Each row was made from one path, in order. Every step used is in the known rows, and no mark comes twice. Write each row's path.
Known rows
M H: [  6.4  -9.4  -6.1  31.6   3.9  -6.5   1.5  -1.8 -24.6  16.4   0.3   7.2
  -1.9  -7.0   0.3  -8.8  -0.1  15.5  -0.8 -12.9]
Y S W: [ 11.7  24.6 -22.1  13.7  18.9 -27.6 -20.8  26.6  -5.1   6.2   6.1 -27.7
  11.9  -9.1  -2.5   1.0   0.2   9.3   8.8  32.1]
X S: [-18.5  30.8  21.2  33.9   8.2 -47.4  -0.6   2.8   1.8  -5.5   0.5  24.1
  -6.3  15.1   1.1 -17.7  -7.6   0.8   6.7  29.9]
F H X Y S W M: [ -2.5 -14.7   7.5 -11.3 -20.1  -5.0  -6.3  21.8  28.6 -16.1  -4.5  12.9
  23.4   4.9  -4.0  -9.7  -1.4 -16.2   0.9   2.5]
A F W H X Y: [-11.9 -67.2 -12.9  -6.0 -25.6   1.9   8.5 -12.0  25.8 -22.8 -10.2  32.0
 -13.4  -4.5   2.4  22.7  46.8  16.3 -11.9 -51.1]
X Y: [  2.0 -42.4  -9.6  25.1  -6.9 -25.9  -4.3  39.4  20.7  -7.1  24.9   3.8
  -4.4   2.0   1.5  -8.2  -8.9  18.9  20.6   8.0]
H X Y S W M: [ 13.2 -10.6  -1.1 -23.1  -8.8  16.2  -7.7  28.5  36.3 -13.2   5.9 -27.3
  -0.5  -7.4 -14.4  23.0 -13.5 -13.4   9.4  17.9]
X S W H: [-36.8  18.9  14.9 -18.1   0.9 -22.5 -15.3 -16.4 -16.6   3.6  -5.3   5.8
  -0.6  16.1  -4.0 -26.2   5.6  22.5   0.3   4.6]
D M H X Y S: [  0.1   0.4 -14.7  20.2  -8.8  15.7  20.2  28.6  -6.3 -17.4  23.5  26.1
  14.4  -0.3  11.8  46.9 -19.6 -28.5 -16.8  -3.8]
S W H X: [ 18.1  -1.3 -30.8 -42.0  14.7  13.9  -1.3 -26.8  -6.4   1.2  -9.6 -40.0
  -1.8   3.7   5.7  -5.7  29.6   7.8  12.9 -16.0]
D M H X: [ 30.4  15.8 -25.8  26.7   0.5  22.8  30.0 -10.0 -19.4   1.0   2.3   1.6
   2.6   2.1   6.8  10.1 -23.3 -27.1  -8.4 -11.7]
W H X Y S: [-16.1 -16.1 -11.7 -17.9   5.0  -4.3 -11.1  10.4  16.2 -36.6   5.7  13.2
  13.2  11.3   6.1  49.3  42.8 -24.0  -2.4 -13.8]
D M H: [ 15.1   2.8 -16.7  52.7 -13.4   7.9   9.2  11.1 -23.7   7.8   8.0  13.6
  12.7   3.5  -8.9  -5.9 -41.2 -12.6 -10.1 -11.4]
A W H X Y: [ -3.0 -60.2 -15.6 -13.5  19.8   4.3 -22.7 -11.2   6.5  -8.6  12.0 -14.3
  -4.6  11.0  14.9   3.4  55.5   4.8  11.2 -38.5]
M H X S W: [-13.8  39.7  15.8 -27.6  17.3  -1.2  25.8 -32.7 -36.5  24.8  -0.8  -0.3
 -21.3  -4.1  27.9 -16.2   0.6  32.6  -2.7  10.9]
D M H X Y: [ 12.8 -25.3 -17.5  12.9 -17.5  25.4  33.7  16.3  -5.4  -4.3  24.2  13.5
  -1.9   2.0  13.7  13.4 -31.9  -9.0  -4.0 -15.2]
F W M: [ -4.4 -30.0  -1.6  53.4 -24.2 -16.3  -4.5   3.2  46.0  18.9 -15.3 -12.2
   2.5  -4.2 -36.7 -13.9 -13.9  -6.1   2.7  13.4]
D M H X S: [ -8.8  48.6  12.1  23.7  -0.7   2.7  35.4 -21.2 -24.5  -2.2  -0.2  34.2
  -2.7  16.2  11.3   4.2 -30.3 -25.8 -18.1   7.6]
X Y S W H: [-27.0 -29.3 -11.9 -21.6  -7.9  -8.9 -32.4  34.0   1.9 -10.1  17.5  -4.1
  17.1   1.6  -5.3  17.2  15.7  20.0   0.3  -4.5]
A S W: [  3.6  16.3  -2.9  28.3  35.4 -32.2 -18.4   5.4  23.5   5.6  21.6  -4.4
  -3.7  -0.5   4.0 -40.4 -16.2   6.8  16.8  41.1]
X Y S W: [ -6.1 -15.6 -13.4   0.3   1.9 -23.5 -19.0  53.4   8.4  -0.3  29.4 -14.7
   6.5  -9.5   5.5   8.2  -6.4  27.9  13.5  28.5]

Which path is each row?
[ -4.8 -35.4  18.0  12.5   5.8  25.4 -23.6   2.5   2.9   3.2   3.9   2.4
  -0.1 -11.4  -7.2  31.1  19.2 -18.0 -11.7 -24.6] -> A W M H X Y S
[ -6.2 -19.0  19.3   1.0 -15.9  26.2   1.4  13.4  15.2 -13.1  -1.1  19.0
   2.0  -9.8 -14.6  44.5  -3.1 -27.0 -12.2 -12.2] -> W M H X Y S
[  8.5  -1.6 -22.4 -26.9  15.0  -9.5   1.9  31.3  12.0  -7.1  23.8 -27.1
  -2.6  -8.8  21.4  21.4  10.6  14.0  14.6  27.3] -> H X Y S W
[ 15.1 -19.8 -23.1   0.0  36.9   2.8 -26.2 -37.4  -7.4  -3.9 -11.0 -27.0
   0.7  12.1   7.9  -0.8  62.2 -13.9   6.8 -34.9] -> A W H X
[  0.9  46.3   4.5 -22.4  23.3 -21.5  16.6 -17.7  -4.5   6.4  -0.2 -17.4
 -19.1   5.1  21.8 -19.2   0.8  18.8  14.8  37.1] -> H X S W
[-15.4  28.6  45.5   4.0  -8.5  13.7  17.7 -35.5  -2.5   0.1 -24.1  30.1
 -14.7   7.1 -13.1   0.8 -12.1 -24.3 -12.8  -3.8] -> W M H X S
[  4.6  37.6  25.9 -19.6  -0.3   2.4   6.3 -20.0  18.8   1.9 -18.1 -17.5
 -17.6   7.2 -12.9 -19.9 -23.7 -10.1   8.9  28.8] -> H X S W M
[ 21.1   7.3 -17.7  24.1   9.5 -33.2  13.6 -15.9   3.7 -12.8 -14.8  18.5
  15.7  16.0  22.1 -30.7  29.8 -17.4   9.9  -4.9] -> F H X
[  7.4  36.0  22.1  -3.9  -2.4 -31.8  11.3 -27.7 -20.4 -20.8 -28.7  56.4
  -5.8  10.4  24.6 -45.0  17.2  13.6 -10.5 -12.2] -> A F H X S W
[-17.6 -30.6  19.4  -2.7 -28.5  22.0 -19.2  36.2  -1.4  12.8  10.7   1.7
   6.5 -17.5 -24.9  10.2 -29.9  16.2  -8.0  -3.8] -> X Y S W M H
[-14.7  43.6  13.4 -10.3  10.1 -43.8  19.5 -25.6 -13.2   1.6 -10.2  21.7
   4.1  18.0  32.8 -53.6  13.2  15.2   4.7  21.0] -> F H X S W
[  0.4  10.4  12.3   9.3 -10.5  19.4 -22.5   9.7 -15.1  19.5 -12.1  -9.4
  11.9 -18.7 -32.5   7.7 -22.8  -2.6 -13.5  -1.0] -> Y S W M H
[ 15.6  22.8   3.5 -17.1   1.4  35.0  -1.6 -13.4  -8.6  12.2 -18.8 -23.1
   2.0 -17.8 -16.8  21.7  -5.7 -15.4 -11.1  -2.1] -> Y S W M H X
[-26.0  17.6  46.5   1.3 -19.9   8.2  -3.5 -13.4 -17.5  27.0 -11.3  12.6
 -11.3  -3.0 -22.3 -31.1 -40.7  19.0  -9.4   4.8] -> X S W M H
[  7.1  25.5 -27.9 -35.9  23.4   3.2 -14.9 -14.8  -8.6 -10.8 -12.3 -28.5
  13.3   1.4   3.9  28.3  40.8 -13.1  -0.2  -2.8] -> Y S W H X
[ 28.9  -2.1  -0.9 -22.2  -6.3  45.7  10.9 -25.2  -7.6  23.4 -16.9 -34.4
 -12.9 -16.2 -14.8 -12.0 -18.0   3.9   3.2 -15.9] -> S W M H X
[ 10.8 -42.9   6.2 -34.4 -22.9  46.6  14.4   2.0   5.4  17.1   5.3 -21.2
 -20.4 -16.9  -6.7  -5.8 -24.6  22.7   5.3 -19.4] -> S W M H X Y
